Each row was made from one path, in order. Every step used is in the known rows, and no mark comes twice. Write each row's path.
(in the rows, 128 means zero)
Known rows
topivan/ririb: [121 108 112 102 115 148 100 121 138 139 157 126 160 139  87 133  86 146
 111 176 127 116 147 134 150 165 123 123 155 123]
nunev/lumovi/divebit: [150 101 131 162 101 174  88 118 127 136 135  94 133 107 144 101 122 121
 121 178 131 156 147 145 166 152 111 102 165  96]
lumovi/divebit: [137 114 131 135 102 158 117 124 144 142 133 104 128 142 121  96 109 151
 138 177 113 163 128 125 152 152  96 119 165 114]
fafas/nunev/ririb/lumovi: [121 132 119 109 108  58  91 120  55  60 226 132 110 113 119  80  67 110
 168 146 138 103 139 174 141 136  73 116 160 120]
fafas/nunev/lumovi/divebit: [171  94 143 144 108 166  74 110 117 101 174  97 115 116 134 101 111 115
 161 182 163 142 169 174 153 157  91 114 167 109]
fafas/topivan/ririb: [158 110 102 110 130 166 107 129 166 153 174 130 184 151 108 130  58 140
  75 183 143 153 157 136 162 159 143 129 162 113]
lukir/topivan/ririb/lumovi/nunev: [126  82  81  77 190 115 125 175 151 141 206 115 142 153  63 157  74 120
 124 152 125 103 122 160 162 125 129 100 136 118]
lukir/topivan: [107 110 130 124 142 132 112 166 174 124 163 120 141 151 109 100 147 117
  99 162 126 122 103 130 167 152 134 124 134 119]
topivan/lukir: [123  79 117 141  90  95 100 111 123 163 173 118 144 155 100 122 111 128
 122 170  96 100 140 155 137 123 154 128 158 146]
divebit/lumovi: [116 127 156 123 123  86  97 118 117 128  94 129 101 161 116 110 122 151
  92 183 121 100 161 109 134 153 117 120 148 142]
nunev/sepi: [102 104 132 152 123 111  98 121 146 139 156 142 151 130  78  69 117 120
  96 197 135 110 116 143 155 155 112 153 132 115]
deni/divebit/lumovi: [ 82 135 100 119 135  73 100 138 139 155  95 138  98 171 133 101 125 172
 123 195 120 116 162  90 142 155  98 100 159 132]
lukir/topivan/ririb: [131  97 108  91 159 158 112 156 189 130 170 124 170 134  87 152 119 129
  98 189 131 103 120 114 164 167 139 121 135 116]
nunev/fafas: [100 126 123 130  88 133  76 136  92 145 108 143 135 151 116  97 151 107
  84 130 153 147 151 156 144 151 102 126 119 122]
deni/divebit/lumovi/nunev: [ 71 112  76 128 154  65  87 137 126 178  99 137  96 207 124  98 121 184
 139 167 131 101 151 118 131 135  94  89 160 154]
lukir/topivan/fafas/nunev: [133 114 146 111 131 136  78 167 163  91 151 123 121 169  97 122 156 102
 148 167 140 113 162 140 155 143 149 138 116 158]
lukir/topivan/ririb/lumovi/divebit: [173 109  91  61 175 153 160 162 176 121 190 102 135 106  88 178  67 132
 133 197 102 140 130 108 171 151 111 115 149  84]
ririb/nunev: [ 95 113 130 122 106 135 130 121 109 128 149 160  90 161 122  95 107 123
 100 134 134 113 144 169 146 143 120 125 127 106]
lumovi/nunev/sepi: [ 95  73 110 161 143 108  88 127 143 162 161 140 148 162  66  64 109 130
 112 167 145 102 106 171 146 132 117 141 138 138]
ririb/nunev/fafas/topivan: [126 124 110 133 113 165 118 137  96 146 118 186 102 171 147 115 123  93
  38 132 174 160 167 187 156 147 125 139 103  95]
lukir/topivan/ririb/nunev/lumovi/divebit: [163  81  94  95 168 214 147 143 177 115 158 124 126  84 120 185 114 109
 101 203 148 103 139 133 181 160 146 105 115  63]
topivan/fafas/nunev/lumovi/divebit/deni: [173 122 173 120 100 161  85 112 125  99 134  99  81 102 124 148 107  75
 152 188 147 109 164 139 160 140 141 137 142 158]
deni/divebit/lumovi/nunev/fafas/topivan: [112 122  53 138 159  98  80 154 121 195  72 166 114 208 145 118 131 151
  82 157 173 152 175 140 144 138 101  97 142 143]
ririb/nunev/sepi: [ 96  95 126 137 135 121 136 116 133 128 154 175  98 137  89  84 108 112
  79 187 144  93 125 163 152 148 124 155 110  97]
deni/divebit: [ 70 123  81 137 108 107  86 140 138 164 149 137 136 168 136  75 119 156
 143 162 116 147 136 124 161 148  82 108 159 119]
deni/divebit/lumovi/nunev/fafas/sepi: [101 115  40 128 147 108  31 150  93 208  43 171  90 207 117 112 138 138
  95 186 182 130 182 125 160 132  77  91 122 169]
divebit/deni: [113 127 163 116 118 108 127 121 130 141 147 133 104 142 103 103 100  97
  98 154 123 102 103 128 154 156 128 137 143 145]

Write each row's path
[184 108 165 123 127 148 105 104 123 106 171 110  83 101 126 123  87  87
 148 190 162 114 137 154 158 159 106 132 161 135] -> fafas/nunev/lumovi/divebit/deni
[101 101 130 133 144  87  94 126 111 153 100 126 103 196  97 103 114 163
 110 153 141  92 146 145 125 133 128 109 149 165] -> divebit/lumovi/nunev
[124 116 156 125  84 124  56 133 113 101 146 125 114 176 103 103 125 116
 153 149 137 122 190 155 132 139 127 137 138 166] -> topivan/fafas/nunev
[113 124 123 129  98  90  68 116  83  74 189 137 136 128 121  73 100 119
 159 160 149 101 126 164 142 155  83 122 162 143] -> fafas/nunev/ririb
[102 108  99 121 119  92  85 148  49 153 141 138 103 174  96 106 106 105
 115  90 148 143 158 199 135 104  88 113 125 134] -> ririb/lumovi/nunev/fafas
[129  93 148 137 139 102  84 112 135 101 193 151 121 143  74  71 107 115
 130 208 162 102 140 170 139 158 100 169 133 135] -> fafas/nunev/sepi
[148 129 153 110 120 143 151 115 154 153 130 123  91 122 112 120  93 115
 117 183 110 130  96 106 156 158 112 139 156 135] -> lumovi/divebit/deni
[142 152 126  92 123  86 167 118  93 109 164 117  91  61 126 125  40  95
 141 178  98 106  75 101 167 137  86 116 163 112] -> nunev/ririb/lumovi/divebit/deni
[136 111  90 129 136 113  98 151  74 164 158 143 118 183 116 106  83  99
  80 101 162 180 165 201 150 105 101 115 135 124] -> ririb/lumovi/nunev/fafas/topivan
[151  92  80 133 104 133 123 121  96 170 138 176 111 161 133 149 118  81
  42 150 145 125 175 192 148 118 164 145 111 111] -> ririb/nunev/fafas/topivan/lukir
[125 138 115  87 135  76  95 170 105  43 192 122 113 108 112 129 105  76
 165 162 127  91 144 139 163 126 124 115 119 138] -> lukir/topivan/fafas/nunev/ririb/lumovi
[128 143 102 113 110  99 133 125  87 103 167 109 121  82 135  99  63 122
 156 169  96 140 109 123 158 138  73 100 169  90] -> nunev/ririb/lumovi/divebit
[129  99  93 156 122 149  76 148 104 178 129 149 148 196 126  91 119 112
  71 114 173 171 149 189 152 125 123 122 137 131] -> lumovi/nunev/fafas/topivan
[154 111 156 137 114 160 123 110 134 141 134 102 101  85 131 123  97  95
 111 180 127 123 109 120 169 149 126 122 150 118] -> nunev/lumovi/divebit/deni
[104 120 134 122 116 147  98 180 172 118 117 112 142 154 108 120 161 103
 107 162 117 122 140 112 171 139 167 121 115 140] -> lukir/topivan/fafas
[161 118  88 109 119 176  91 135 125 154 127 152 177 145 117 152  97 116
  49 164 169 164 174 147 160 165 124 135 136 112] -> nunev/fafas/topivan/ririb
[ 57 122  50 139 142  48  87 132 105 146 110 141 119 156 137  85 111 175
 148 176 130  72 120 114 142 142  86  77 163 154] -> deni/divebit/lumovi/nunev/ririb
[144 127 128 108 114 116 141 130 110 130 162 102  99 124 119 113  68 141
 146 163  99 169 133 135 148 132  81 113 163  94] -> ririb/lumovi/divebit
[ 82 100  90 156 107  97  78 128  94 129 161 128 158 141 117  66 107 136
 141 128 136  99  94 164 150 129 104  99 163 154] -> lumovi/nunev/ririb
[150  99  61  75 160 211  89 169 136 148 113 188 116 143  89 181 131  72
  38 203 193 108 159 142 189 161 130 132  75 104] -> lukir/topivan/ririb/nunev/fafas/sepi
[123  96  98  79 166 170 152 158 171 123 167 156 123 137  86 167 113 116
  82 177 137  80 133 143 161 163 149 128 105  95] -> lukir/topivan/ririb/nunev
[142 107  75  87 120 204  72 125  88 158 100 189 111 150  95 163 100  92
  41 184 190 122 190 160 171 155 106 132  90 118] -> topivan/ririb/nunev/fafas/sepi
[147 111 151 123 126 176 160 103 123 131 126 138  59  88 142 139  91  77
  94 173 140  99 116 146 169 143 130 125 131  94] -> ririb/nunev/lumovi/divebit/deni
[102 102 116 125 136  84 103 138  79 145 189 114 105 178  90  88  71 133
 142 109 121 135 135 184 141 104 100 105 151 130] -> ririb/lumovi/nunev
